Each row was made from one walk, in order. Every step used is in the known rows, and no mark comes twice. Write each row's walk.
Known rows
gavo/vina/puras/minal/mebu: [ 25.8 -24.4  49.5 -25.1  45.7 -55.3  13.8 -25.9 -29.1 -18.5 -49.8  19.6
  37.8 -59.3  20.9 -28.8 -37.5  -0.5 -22.9  24.2]
minal/mebu/gavo/vina/lupa: [-35.3  34.8 -41.9 -71.0 -34.5  58.5  19.7  22.2  -1.4  71.7  52.0   2.4
 -35.3  55.6 -57.5  56.9 -13.0  26.7   7.4  35.1]
puras/minal/gavo: [  0.8  18.0 -19.2  47.6  64.9 -70.2 -10.1  14.6 -17.7  15.5  11.6   3.5
  25.9 -27.5 -16.5 -15.5 -39.4  31.4  22.3  -9.7]
minal/gavo: [  5.9  42.1 -39.4  24.2  40.6  -3.8   6.7   6.7  -0.7  12.8  52.4   1.3
  17.5   6.6 -26.4  -4.9 -25.8   5.7  25.3 -23.3]
lupa/gavo/minal: [ 10.4 -21.2 -15.7  71.4 -48.3 -19.5   5.6   9.3  52.0 -46.9  30.2 -33.8
  -1.4  14.4  41.5 -11.4  52.9  -5.3 -46.4  -3.9]
gavo/minal/vina/mebu: [ 77.3   2.4  34.5 -40.8  24.2  -1.3 -11.1 -14.7  -8.4 -77.4 -39.8  52.9
  30.0 -74.8  16.8  -3.7  23.8 -53.6   1.5 -63.2]
puras/gavo/minal/mebu: [ 35.9 -41.2 -42.5 -17.5  26.3 -66.6  25.3  -8.1 -19.4 -60.3   8.3   9.8
  36.3 -10.2   2.4  52.4  39.3  -7.2  -3.2 -46.7]
minal/vina: [-13.6   5.6  22.0 -46.5  52.0  15.1 -34.4  -0.8 -41.8  16.4  -9.8 -41.8
  28.1  -4.6  16.9 -34.2 -17.8   2.0  42.6 -39.4]
lupa/gavo/vina: [-35.4  33.8  24.8  35.3 -76.4  69.9  15.1   9.0  77.1  31.5  30.3 -34.6
  -7.8  63.8  38.9 -55.2  46.0   5.8 -16.9  65.2]
minal/mebu: [ 24.6 -22.2  -4.5 -68.3  33.7   7.2  20.8 -10.3 -19.6  -4.2  32.1 -10.0
  20.6 -39.8  21.1  27.6 -16.1 -15.8 -12.6 -15.6]
lupa/gavo/minal/mebu: [ 29.8 -28.7 -17.8 -22.9  -6.2 -23.5  23.8   4.9  30.7 -48.0  41.7 -34.2
  49.8 -10.8  25.4  17.8  41.3   2.1 -41.6 -15.5]
gavo/minal/vina: [ 18.1  12.9   8.8 -20.5  32.9 -27.0 -24.8   0.9 -36.5 -47.1  -9.9 -35.5
  50.2   7.8  17.1 -47.1  27.0  -4.4  28.6 -67.1]
mebu/gavo/vina: [ -3.2  55.2 -11.6   6.1 -48.7  78.2  17.1   5.6   9.3  72.5   9.8   2.3
 -32.7  53.6 -20.7 -25.9  27.7  -3.7  20.6  23.5]
lupa/gavo/vina/puras: [-15.2   0.7  62.0  61.3 -41.9  34.0  15.9 -30.6  43.5  -1.1 -34.0  -1.3
  -9.7   1.4  21.3 -62.7 -23.9 -18.6 -48.2  66.5]
gavo/vina: [ -4.4  54.9  29.1   8.6 -47.9  56.3  22.3  -5.2  24.8   5.1  14.9   4.1
 -17.2  43.3  31.3 -58.4  26.5 -21.4   2.4  25.4]
puras/gavo: [-28.1 -56.7 -35.0  49.3  17.2 -35.7  -5.5  -2.3 -18.0  21.4 -19.1  11.7
 -47.5  -7.2  13.5  60.1  -7.2  -4.6  26.3  -6.8]
puras/gavo/minal: [ 15.1 -39.1 -43.2  76.4  -7.0 -77.3   4.5  -1.4  -8.3 -64.8 -12.0  20.1
 -15.4   9.3  13.0  32.2  45.5 -14.1   4.4 -41.6]
lupa/gavo: [-38.8 -38.9   2.7  47.0 -32.5  38.7  -7.2  10.8  57.3  40.3  38.3 -54.5
 -27.1  -3.3  42.1   5.1  -1.8   8.2 -36.7  41.6]

Write each row's walk
[-76.7 -48.3 -19.7  19.2 -45.8  29.7 -13.3  27.7  56.0  51.0  63.6 -50.5
 -53.2  22.1   9.3  55.8 -24.7  34.5 -33.9  61.4]
vina/lupa/gavo
[ 41.6  -1.6 -54.6  39.9 -20.2 -12.4   8.8   6.7 -15.8  -9.6   9.6   1.3
 -24.8   2.4 -20.8  20.5  29.8 -17.7  -4.7 -48.7]
mebu/gavo/minal
[ 23.3  16.8  26.7  -5.7  -5.2  32.8  21.8 -36.0 -13.1  26.4 -43.5  24.6
  -2.3 -12.3 -34.3 -25.0 -34.9 -21.4 -20.0  26.0]
minal/mebu/gavo/vina/puras
[-28.7   2.8 -45.8 -52.4  14.6  -8.1 -24.0  26.6 -42.6  20.5  20.9 -22.5
  -7.6  32.9 -53.5  44.9 -18.6  34.5  29.8 -28.7]
mebu/gavo/minal/vina/lupa
[-37.5  17.0 -30.9 -55.5 -17.4  13.8   6.1  24.5 -13.7  73.0  23.4  11.6
 -30.2  35.7 -51.2  48.0 -21.2  47.1   8.7  45.8]
puras/minal/mebu/gavo/vina/lupa
[ 57.1  -9.6  30.1 -23.9   6.2   7.8 -14.7   0.5  27.0 -58.6 -29.9  27.1
  32.4 -64.0  22.6  -3.9  33.9 -38.4 -12.6 -39.3]
lupa/gavo/minal/vina/mebu
[  3.6 -18.4  72.5  70.9  17.8 -58.1  -6.0 -28.7 -23.7 -11.3 -86.7  27.8
 -12.1 -55.3  34.2 -70.3 -55.7  -4.8 -22.4  45.0]
gavo/vina/puras/minal
[ 63.3 -19.2  11.1 -23.9  30.0 -26.8 -14.9 -10.5 -13.9 -69.6 -58.6  62.4
  24.5 -62.6   7.0  24.8  32.2 -40.9  19.4 -65.1]
puras/gavo/minal/vina/mebu
[ 18.3  15.2 -21.3 -24.3  30.4  -9.6 -26.1   9.1 -47.4   1.1 -15.9 -35.3
  35.7  13.4 -22.0 -19.7  25.3  10.3  39.7 -71.8]
mebu/gavo/minal/vina
[ 64.4  71.6  20.5  -9.8 -16.8  50.6  30.7  -7.7  47.3 -26.0   2.0  87.1
  12.8 -24.6 -11.4 -17.0  26.1 -47.3   1.7  -0.4]
minal/gavo/vina/mebu
[  8.4 -28.1  44.7  35.7  29.6 -35.4 -23.1 -27.3  -8.9 -50.4 -60.9 -22.9
  39.4 -29.7   8.1 -55.9 -28.8 -10.7 -23.5 -13.0]
lupa/gavo/minal/vina/puras
[-27.7 -64.1   8.2  39.2  63.7 -53.7 -27.5 -32.2 -51.9   6.4 -87.0  10.5
  -5.5 -29.1  -7.9  20.0 -47.1  -1.5  34.5 -12.9]
minal/vina/puras/gavo
[-47.4  54.1 -20.6  -2.0  -9.2 -12.3   6.8  27.5   9.2  29.7  45.3  18.2
 -10.9  59.0 -43.0   2.3 -26.1  49.5  23.6  46.0]
puras/minal/gavo/vina/lupa
[-47.8  36.1 -35.2 -28.3 -49.4  60.6   5.7  23.7   2.7  75.1  44.3   6.2
 -63.1  63.0 -51.7  41.1 -16.7  24.0  12.2  43.9]
mebu/gavo/vina/lupa
[ 13.0  19.2  28.1  35.1 -20.3  40.6  17.2 -35.3  -8.5  30.8 -55.4  28.2
 -32.6  -4.2 -23.8 -39.1 -37.3 -28.0 -18.2  32.5]
mebu/gavo/vina/puras
[ 53.5 -14.2 -18.7 -41.3  15.1 -33.9  26.9 -11.1 -13.1 -71.2  28.6  -2.3
  43.7 -23.1  17.9  16.9  29.4 -20.2 -24.5 -45.0]
gavo/minal/mebu
[-84.6 -35.1  -6.0 -20.1 -12.6  33.6 -34.7  30.6  37.2  56.4  44.3 -72.9
 -12.2  31.2  -0.6  31.0 -20.5  53.7  -4.9  42.2]
minal/vina/lupa/gavo
[-16.2 -19.2  42.2 -19.8  76.1 -50.1 -50.7   5.7 -59.7  17.5 -49.7 -36.1
  33.7 -37.6  32.1 -48.8 -32.7  26.1  43.4 -24.0]
puras/minal/vina
[-64.6   6.6 -30.0  -2.5 -40.6  11.1   6.7  16.0  10.7  33.7  24.4  23.1
 -56.5  68.6 -22.5  51.2  -8.1  26.6  19.9  47.5]
puras/gavo/vina/lupa
[-30.2   1.5 -20.5 -50.1  14.7 -18.9 -21.7  20.0 -31.1 -25.4  27.6 -20.4
   3.9  28.5 -23.0  25.2 -14.9  24.8  19.6 -26.3]
gavo/minal/vina/lupa
[ 35.0  19.8  45.0   5.5 -63.7  76.4  16.6  -6.1  81.4 -11.5  -6.6  51.6
 -14.3 -29.6  34.4 -10.0  38.1 -47.2 -38.7  40.7]
lupa/gavo/vina/mebu
